Each row was made from one small tree. The marks that hang from a mark follow it in brackets, in alphabetical order. Every link used is in the known rows. Write each row's tree.
Known rows
lobet(pemot(dufa sopap)): [ 2.08  1.16  2.27 -0.09 -2.11 -0.85 -2.09  1.13  0.67 -3.26 -0.90  1.49
  0.26 -1.96 -2.49  1.01  0.78 -1.33  0.23 -0.04  1.17  1.30 -4.37  1.12
  1.46  0.00  1.68]
sopap(dufa(papus)): [ 0.27  0.91 -1.08 -2.04 -1.25 -6.28  0.43  1.24 -0.65 -0.96  0.23 -0.40
 -0.87 -0.29 -0.64 -1.11 -0.05 -2.71 -0.45 -1.52  0.23  2.47 -0.19 -2.31
  1.00  0.98  0.78]
rafuf(papus(dufa(pemot sopap(zupa)))): [ 0.64  0.81  1.71 -4.25 -2.75 -3.97  3.08  0.96  2.02 -2.00  1.58 -1.05
  1.94 -1.90 -0.51 -0.62 -1.34 -1.24  1.07  0.40  3.21  0.74  3.28 -0.41
  1.28  0.41 -1.20]
sopap(dufa(pemot(lobet)) zupa): [ 0.88  2.82 -0.71 -3.38 -0.85 -2.44  1.50  0.89  3.97 -3.16  1.64 -0.12
  0.08  0.81 -2.99 -1.45  1.84 -0.95  1.16 -0.53  2.32  1.07 -0.43 -1.84
  2.21 -1.58 -1.52]
lobet(pemot): [ 2.28  1.35 -0.18 -2.55 -2.29 -3.06  0.01  1.91 -1.24 -3.89 -0.16  0.76
  0.22 -1.05 -2.25 -0.49 -2.72 -1.36  1.85  0.84  1.39  1.56 -2.98  0.07
 -0.02  2.01  4.11]
dufa(papus(rafuf) pemot sopap(zupa)): [ 0.41  1.08 -1.42 -4.99 -2.11 -2.25  0.86  0.29  2.56 -0.73  3.46 -2.77
 -1.04  0.28  1.89  0.27 -0.85  1.52  1.41  1.47  0.54  2.68  1.67  0.77
 -0.20  0.83  2.31]
papus(dufa(sopap(zupa)) rafuf): [ 2.67  2.04  0.95 -4.00 -3.31 -0.74  0.95  2.93  3.23 -2.66  1.53  0.03
  2.22  1.45 -0.40 -1.11 -4.23  1.04 -0.43  3.06  3.88  0.53  4.84 -1.97
 -0.32  1.38  3.75]
pemot(dufa(papus)): [ 1.74  1.73 -0.60 -0.03 -1.47 -4.32 -0.74 -0.25 -1.10  0.13  1.04 -0.66
  0.08 -0.73  0.16 -0.37  1.23 -1.66  0.31  1.53  0.37  2.84 -1.73 -1.06
  0.11  0.07  1.49]
pemot(dufa(papus sopap) lobet): [ 0.36  4.14 -1.99 -1.80 -2.42 -3.73  0.52 -0.29  1.32  0.53  2.11 -0.36
 -1.65 -1.45  0.80  0.68  3.05 -1.02 -2.23  2.03  1.71  1.74 -2.57 -4.02
 -0.89  1.67 -0.26]
pemot(dufa(papus) lobet sopap): [ 0.64  3.57  1.33  1.17 -0.86 -2.15 -1.14  0.28  1.33 -0.52  0.39 -0.57
 -1.24 -0.66 -1.83  0.27  1.99 -0.96 -2.14 -0.42  1.49  1.36 -4.23 -1.07
  1.13 -1.21 -1.38]
pemot(dufa lobet sopap): [ 1.87  3.20  2.07  0.87 -0.89 -0.76 -0.70  0.80  2.13 -2.47  0.17  1.27
  0.84 -0.30 -3.79 -0.36  1.54 -0.26 -1.22  0.30  3.81  1.70 -4.08 -0.82
  1.81 -1.26 -0.36]
dufa(sopap): [ 2.11  0.12 -0.58 -3.30 -2.08 -3.93  1.93  1.60  0.18 -2.16  1.71  0.89
 -0.08 -0.93 -0.57 -0.72 -0.99 -1.07  0.19  2.07  3.90  3.30 -1.22 -1.19
 -0.51  2.84  3.55]
dufa(papus): [ 1.31  1.10 -0.61 -1.47 -1.06 -5.62  0.30  0.74 -1.89 -1.05  1.07 -1.12
 -0.82 -0.40 -0.25 -1.22 -1.68 -1.53  0.65  0.27  0.31  2.87 -1.90 -0.73
  0.12  1.32  2.69]
sopap(dufa): [ 1.51 -0.13  0.01 -2.31 -1.82 -4.98  1.06  1.61  0.57 -2.69  0.24  1.35
  0.56  0.22 -2.85 -1.52 -0.63 -2.10  0.91 -0.54  2.73  2.57  0.28 -2.00
  1.63  0.95  1.59]
dufa(papus pemot sopap): [-0.89  0.50 -2.16 -3.87 -2.38 -4.98  1.53 -0.64 -0.66  0.49  3.15 -1.01
 -2.45 -2.60  1.12  0.92  0.80 -0.89 -0.18  1.23  1.32  4.13 -3.17 -0.28
 -0.40  2.67  0.02]
zupa(sopap): [ 1.63 -0.24  1.27 -1.23 -1.27 -2.11 -0.32  0.50  0.84 -2.86  0.65 -0.27
  2.13  0.79 -0.16 -1.47 -1.96 -1.66  1.42  0.59  3.97  1.40 -0.90 -0.94
  0.64  2.36  4.23]
zupa(sopap(dufa(papus(rafuf)))): [-0.64  0.90  0.46 -2.64 -2.03 -2.77 -1.21  0.74  1.99 -1.81  0.48 -1.56
  1.15  2.28  0.63 -0.55 -2.21 -0.70  0.15 -1.69  1.35  1.01  2.73 -2.19
  1.20  1.99  2.72]
sopap(zupa): [ 3.99  0.81  1.01 -2.24 -0.59 -2.91  0.81  2.52  1.16 -3.39  0.66 -0.34
  1.22  1.53 -0.53 -2.57 -1.81 -1.63  2.66  1.85  2.08  1.65  0.77 -0.34
  0.72 -0.53  3.94]
lobet(pemot(dufa(papus) sopap(zupa))): [ 2.01  2.10  2.77 -0.30 -1.66 -1.43 -2.88  0.70  1.21 -2.56 -1.01 -0.74
 -1.14 -1.04  1.36  0.68  2.18 -2.41  0.16 -0.45 -2.40  0.20 -2.46  0.16
  1.42 -1.50  1.93]
papus(rafuf): [ 2.54  0.81  0.00 -2.09 -1.58 -1.58  0.54  2.14  0.60 -2.72  0.97 -0.30
  1.92  1.80 -2.96 -1.55 -5.03  1.83  2.14  1.07  3.35  2.71  0.56  1.23
  0.12  0.93  4.61]

Which tree is each row?
[-1.00  3.93 -0.70 -4.14 -3.96 -0.76  1.86  0.84  2.92 -1.19  3.53  0.43
  0.99 -0.11 -3.40  0.66 -3.26  2.98 -2.24  2.28  5.59  1.38 -0.01 -1.54
 -0.20  2.08 -1.62]
papus(dufa(pemot(lobet) sopap) rafuf)
[-0.03  2.27  1.14 -1.13 -0.57 -1.42  0.78  0.85  1.73 -2.72  1.46  0.35
 -0.55 -0.53 -4.96 -0.38 -0.52  0.56  0.01 -0.78  3.73  2.65 -5.55  1.87
  1.73 -0.58 -2.09]
dufa(pemot(lobet sopap))
[ 0.73  0.94  1.66 -1.86 -0.75 -0.29 -0.51  1.74  2.41 -1.84  1.20 -3.10
 -0.39  1.31 -0.70 -0.27 -2.04  1.59  1.62 -0.84  0.10  2.35 -0.59  3.86
  1.89 -1.90  1.42]
dufa(papus(rafuf) pemot(sopap(zupa)))
[ 3.84  0.79  3.62  0.27 -0.49 -0.50 -1.04  1.42  2.83 -2.90 -0.21  0.38
  1.45  0.81 -1.33 -1.22  1.28 -1.97  1.31  1.37  2.29  1.55 -0.91  0.86
  1.97 -2.39  2.17]
pemot(dufa sopap(zupa))
[ 2.44  0.54  3.04 -2.94 -1.83 -1.83 -0.78  2.82  2.71 -5.80 -1.41  1.08
 -0.70 -0.14 -1.73 -0.54  0.14 -3.02  0.69 -2.54 -0.20 -0.37 -0.58 -0.29
  2.78 -0.59  2.38]
lobet(pemot(sopap(dufa zupa)))
[-0.46  0.22  0.54 -1.64 -1.63 -4.60 -1.11  0.05  0.74 -1.32  0.17 -1.27
 -0.10  0.60  1.35 -0.82  0.51 -3.56 -0.41 -1.24  1.33  1.10  1.05 -3.20
  0.96  2.15  1.56]
zupa(sopap(dufa(papus)))
[ 0.38  0.97  0.97 -2.19 -2.91 -1.45  0.26  0.99  0.74 -1.15  1.98 -0.24
  2.87  0.69 -4.32 -0.43 -5.29  2.42  0.57  1.44  3.61  2.28  1.05  0.89
  0.39  0.57  0.20]
papus(dufa(pemot) rafuf)
[-2.25  2.74 -0.57 -2.89 -1.84 -3.28 -0.09 -1.18  2.24 -1.00  1.86 -1.74
 -1.12  0.09 -0.43  0.14  2.16 -1.74 -1.15 -2.30  1.37  0.91 -1.88 -3.19
  1.65  1.43 -2.84]
zupa(sopap(dufa(papus pemot(lobet))))
[ 0.92  1.72  2.30 -3.26 -1.48 -3.75 -1.71  1.86  1.35 -4.30 -1.61 -0.73
 -2.47 -0.77  0.28  0.21  1.29 -3.88 -0.38 -3.14 -3.12 -0.21 -0.96 -0.61
  2.31 -0.73  1.68]
lobet(pemot(sopap(dufa(papus) zupa)))
[ 0.93  0.83 -1.15 -4.20 -1.73 -3.84  1.18 -0.03  1.03 -0.46  2.96 -2.03
 -1.98 -1.35  2.56  0.00  1.69 -1.44  0.73  1.57 -0.02  3.03 -0.95 -0.50
 -0.03  1.14  0.70]
dufa(papus pemot sopap(zupa))
[ 1.19  2.20 -0.57 -1.04 -2.67 -3.58 -1.81 -0.15 -0.93 -0.92  0.46 -0.38
 -0.88 -2.10  0.78  0.82  0.83 -2.34  0.38  0.62 -1.74  1.33 -3.26 -1.18
 -0.16  0.99  2.45]
lobet(pemot(dufa(papus)))
[ 1.99  1.35 -0.68 -2.49 -4.00 -2.47 -0.68  0.53  0.71 -2.50  1.08  1.51
 -0.23 -2.95  0.30  1.74  1.89 -1.32  0.09  2.46  1.89  1.57 -2.95 -1.57
 -0.67  2.84  2.80]
lobet(pemot(dufa(sopap)))
[-0.58  3.07  2.59 -1.06 -1.78 -1.09  0.59  0.94  1.41 -2.30  1.28  0.51
  0.41 -0.58 -6.09 -0.16 -1.95  0.34 -2.08 -0.48  4.18  1.38 -4.00  0.15
  1.62 -0.75 -4.58]
papus(dufa(pemot(lobet sopap)))
[-0.83  0.82 -2.22 -4.18 -2.54 -3.56  1.54 -0.04  0.71  0.42  3.35 -1.62
 -1.09 -1.21  0.19  0.98 -1.52  2.13  0.26  1.02  1.56  4.00 -0.91  1.03
 -0.45  2.23  1.15]
dufa(papus(rafuf) pemot sopap)
[ 1.46  0.88  0.75 -4.14 -2.92 -2.29  1.50  1.07  2.15 -1.53  2.68  0.20
  0.89 -0.82 -0.20 -0.40 -0.66 -1.09 -0.53  2.97  3.14  1.97  1.06 -1.70
  0.43  1.08 -0.68]
papus(dufa(pemot sopap(zupa)))
[ 2.28 -0.18  2.15 -1.94 -0.20 -0.99 -0.07  1.33  2.32 -3.24  0.96 -0.31
  0.10  0.26 -2.22 -1.06 -0.11 -0.71  2.03  0.00  1.79  2.69 -2.13  3.16
  2.60 -1.72  0.63]
dufa(pemot(sopap(zupa)))
[ 0.02  0.80  3.37 -1.07 -2.35 -0.12 -0.41  1.61  1.02 -1.73  1.26  0.45
  2.06  0.30 -5.24  0.01 -4.88  2.49 -0.25  0.03  3.35  2.16 -0.55  3.06
  1.58 -0.36 -1.12]
papus(dufa(pemot(sopap)) rafuf)
[ 0.13  2.89 -2.21 -4.11 -1.98 -2.77  2.31  0.33  1.71 -1.45  2.94  0.36
 -1.08 -1.28 -2.45  0.24  0.52  0.54 -0.75  1.61  4.24  2.98 -4.03 -1.22
  0.15  1.83 -1.20]
dufa(pemot(lobet) sopap)
[-0.75  0.19  0.72 -1.74 -1.29 -1.73 -0.60  0.83  0.46 -1.05  1.63 -1.64
 -1.02 -0.30 -2.17  0.50 -2.78  1.93  0.49 -1.62  0.75  3.84 -2.65  4.04
  1.42 -0.61  0.38]
dufa(papus(rafuf) pemot(sopap))
[-0.98  2.08 -0.09 -2.67 -1.78 -1.78  0.09 -0.42  3.63 -2.49  1.90  0.06
  1.04  0.88 -2.42 -0.42  1.50 -1.19  0.26 -1.05  4.40  0.81 -1.73 -2.52
  2.20  1.28 -1.92]
zupa(sopap(dufa(pemot(lobet))))
[ 1.60  2.82 -1.41 -4.78 -1.59 -1.85  2.55  0.78  3.77 -2.61  2.69 -0.46
 -0.96 -0.41 -0.63 -0.60  1.31  0.00  0.12  1.84  3.59  1.85 -1.85 -1.44
  0.59  0.34  0.37]
dufa(pemot(lobet) sopap(zupa))
[-0.56  1.31  1.38 -2.06 -1.87 -5.00 -1.60  1.37 -0.39 -3.15 -1.45  0.33
 -2.78 -2.11 -1.14  0.78 -0.07 -3.17 -1.15 -3.60 -1.55  1.11 -3.20 -0.44
  2.04  1.01  0.25]
lobet(pemot(sopap(dufa(papus))))
[-1.86 -0.27 -0.05 -2.48 -1.75 -4.12 -0.81 -1.30  1.03 -0.52  1.82 -1.50
 -0.39 -0.28  0.84  0.16  1.69 -2.55  0.01 -1.67  0.58  2.04 -0.69 -1.56
  1.68  1.97 -1.28]
zupa(sopap(dufa(papus pemot)))
[ 0.71  3.77  0.22 -4.14 -2.61 -1.40  1.77  1.11  3.43 -1.85  2.53  0.27
  0.04 -0.44 -1.62 -0.44 -0.17 -0.13 -1.80  2.67  3.90  0.61  0.06 -2.95
  0.27  0.62 -1.76]
papus(dufa(pemot(lobet) sopap(zupa)))
[ 0.21  4.37  1.23  0.50 -1.29 -0.52 -1.44  1.15  2.70 -0.77  0.48 -1.46
 -0.14  1.17 -2.65  0.37 -0.39  2.00 -1.56 -0.71  1.57  1.10 -2.29  0.16
  1.04 -1.57  0.32]
pemot(dufa(papus(rafuf)) lobet sopap)
[ 0.71  0.96  1.44 -3.79 -3.33 -5.73  2.69  1.08 -0.12 -1.70  0.64  0.06
  1.55 -2.12 -1.62 -0.79 -3.14 -1.12 -0.30  0.04  5.03  1.26  2.48 -1.82
  0.18  2.28  0.07]
rafuf(papus(dufa(sopap)))
[ 2.33  1.72  2.77 -0.59 -0.58 -0.31 -2.23  1.50  3.29 -1.57  0.22 -1.93
  0.60  1.89  0.07 -0.43 -0.03  0.35  0.56  0.42 -0.09  1.25  1.37  1.17
  1.53 -2.61  3.07]
pemot(dufa(papus(rafuf)) sopap(zupa))
[ 1.89  1.52  2.26 -4.11 -2.39 -4.16  2.68  1.96  1.81 -2.97  0.59 -0.58
  2.18 -1.09  0.17 -1.41 -2.51 -2.02  0.43  0.44  3.74  0.08  4.42 -2.26
  0.66  0.72  1.35]
rafuf(papus(dufa(sopap(zupa))))
[ 0.38  1.12 -1.35 -4.09 -2.55 -3.56  1.12  1.55  0.36 -0.82  1.97 -1.48
 -1.08 -0.35  0.97  0.19 -2.84  1.04 -0.07  1.45  1.87  2.82  0.32 -0.68
 -0.95  2.87  3.98]
dufa(papus(rafuf) sopap)
[-1.60  3.52 -1.78 -3.44 -2.22 -3.24  0.70  0.33  2.01 -0.53  2.10 -1.50
 -0.95  1.06 -3.09 -0.01 -0.95  1.76 -0.04 -2.26  1.08  2.23 -0.45 -1.10
  1.09 -0.24 -2.36]
sopap(dufa(papus(rafuf) pemot(lobet)))
[-1.55  3.38  0.59 -1.70 -1.23 -0.73  0.25  0.05  1.95 -0.77  1.79 -2.35
 -1.20  0.33 -3.61  0.44 -2.48  2.81 -0.96 -1.76  1.57  2.23 -3.64  2.42
  1.38 -0.81 -1.45]
dufa(papus(rafuf) pemot(lobet sopap))
[ 1.21  1.37  0.77 -4.39 -3.37 -0.13  1.24  1.54  3.38 -1.84  2.71 -0.10
  1.90  0.49 -1.03 -0.21 -3.22  1.85  0.38  3.08  3.47  1.30  3.40 -0.38
  0.05  0.82  1.34]
papus(dufa(pemot sopap(zupa)) rafuf)
[ 3.29  3.52  2.84  0.20 -0.24  0.33 -0.83  1.75  4.52 -3.17  0.02  0.13
  1.18  1.41 -2.27 -1.23  2.34 -1.14 -0.30  0.60  2.85  0.35 -2.06 -0.86
  2.28 -2.96  0.72]
pemot(dufa lobet sopap(zupa))
[ 2.13  1.62 -0.42 -2.02 -1.80 -3.42 -0.08  0.28  2.04 -0.33  1.47 -1.06
 -1.17 -0.69  3.86  0.02  3.28 -2.46  0.18  3.07  0.49  1.83  0.59 -3.09
 -0.36  0.44  2.87]
pemot(dufa(papus sopap(zupa)))
[ 1.96  0.20 -0.36 -4.07 -1.52 -2.50  1.94  0.85  2.38 -2.58  2.76 -0.34
 -0.24 -0.74  0.60 -0.51  0.68 -1.00  1.59  2.53  2.68  2.90 -0.73 -0.04
  0.53  1.04  1.93]
dufa(pemot sopap(zupa))
[ 0.15  0.69  1.84 -2.31 -2.50 -4.87  1.93 -0.08 -0.75 -1.10  0.78 -0.42
  2.66 -1.50 -3.83 -0.97 -3.62 -0.24  1.74 -0.96  3.24  2.21  0.95  0.79
  1.35 -0.01 -2.38]
rafuf(papus(dufa(pemot)))
[ 1.66  4.33 -1.12 -2.24 -1.70 -2.52  0.61  0.81  3.33 -0.58  1.74 -1.04
 -1.43 -0.34  2.57 -0.02  3.38 -1.41 -1.47  2.39  1.43  0.60 -0.33 -4.40
 -0.30 -0.10  1.09]
pemot(dufa(papus sopap(zupa)) lobet)
[-0.17  1.19 -1.48 -2.41 -1.64 -3.07  0.54 -0.16 -0.39  0.30  2.53 -2.14
 -0.03  0.82 -1.14 -0.22 -3.24  2.00  1.49  0.14  0.29  3.64 -1.12  2.17
  0.21  0.65  1.31]
dufa(papus(rafuf) pemot)
[ 0.59  0.53 -0.71 -3.27 -0.66 -4.43  0.44  0.29  1.24 -1.46  1.28 -1.63
 -1.13  0.04  0.49 -0.86  1.37 -2.50  1.44 -1.32 -0.91  2.45  0.93 -0.98
  1.99 -0.97 -0.56]
sopap(dufa(papus pemot) zupa)
[ 0.69  4.65 -1.05 -0.32 -1.76 -1.84 -0.54  0.77  1.86  0.21  1.44 -1.61
  0.63  1.29 -1.56 -0.32 -0.97  2.02 -0.64  0.81  1.50  1.60 -0.54 -1.97
  0.12 -0.51  1.04]
pemot(dufa(papus(rafuf)) lobet)
[-0.58  0.17  0.84 -1.24 -0.78 -3.70 -0.24 -0.41 -1.03 -0.85  1.35 -1.42
 -1.78 -1.58 -1.88  0.22 -0.22 -0.76  0.24 -1.20 -0.02  3.86 -4.70  2.94
  1.58  0.01 -1.02]
dufa(papus pemot(sopap))
[ 1.37  0.55  4.04 -1.35 -1.24 -1.01  0.08  1.68  2.07 -2.91  0.60 -0.06
  1.47  0.41 -3.26 -0.90 -1.46 -0.78 -0.32  0.72  2.43  1.41 -0.41  1.56
  2.14 -1.95 -1.59]
papus(dufa(pemot(sopap(zupa))))
[ 2.07  1.26 -0.95 -3.65 -1.36 -4.69  1.21  1.78  0.67 -1.73  1.24 -1.68
 -1.84 -0.57  3.12 -1.02  0.09 -2.62  0.09  1.57  0.47  1.98  0.67 -1.93
 -0.30  1.55  3.74]
dufa(papus sopap(zupa))
[ 2.88  3.12  2.34 -1.56  0.04 -0.84  0.33  2.67  3.30 -4.72 -0.19 -0.43
  0.13  1.67 -2.61 -2.04 -0.98 -0.91 -0.24 -0.41  3.20  0.44 -1.95 -0.01
  1.94 -1.87  1.42]
pemot(lobet sopap(zupa))
[-0.37  0.53  1.84 -2.02 -1.18 -3.31 -1.07  2.03  1.62 -1.79 -0.01 -0.61
 -0.68  0.70 -2.29 -0.19 -2.04 -0.02 -0.77 -2.69  0.79  2.25  0.53  0.88
  1.99 -0.31  0.92]
pemot(sopap(dufa(papus(rafuf))))
[-1.57  3.87 -3.03 -4.46 -2.35 -2.56  1.59  0.17  2.23  0.15  3.41 -1.95
 -1.71 -0.26 -0.89  1.11 -1.22  3.06 -1.18  0.66  2.35  2.57 -2.02 -0.55
 -0.45  2.01 -0.15]
dufa(papus(rafuf) pemot(lobet) sopap)
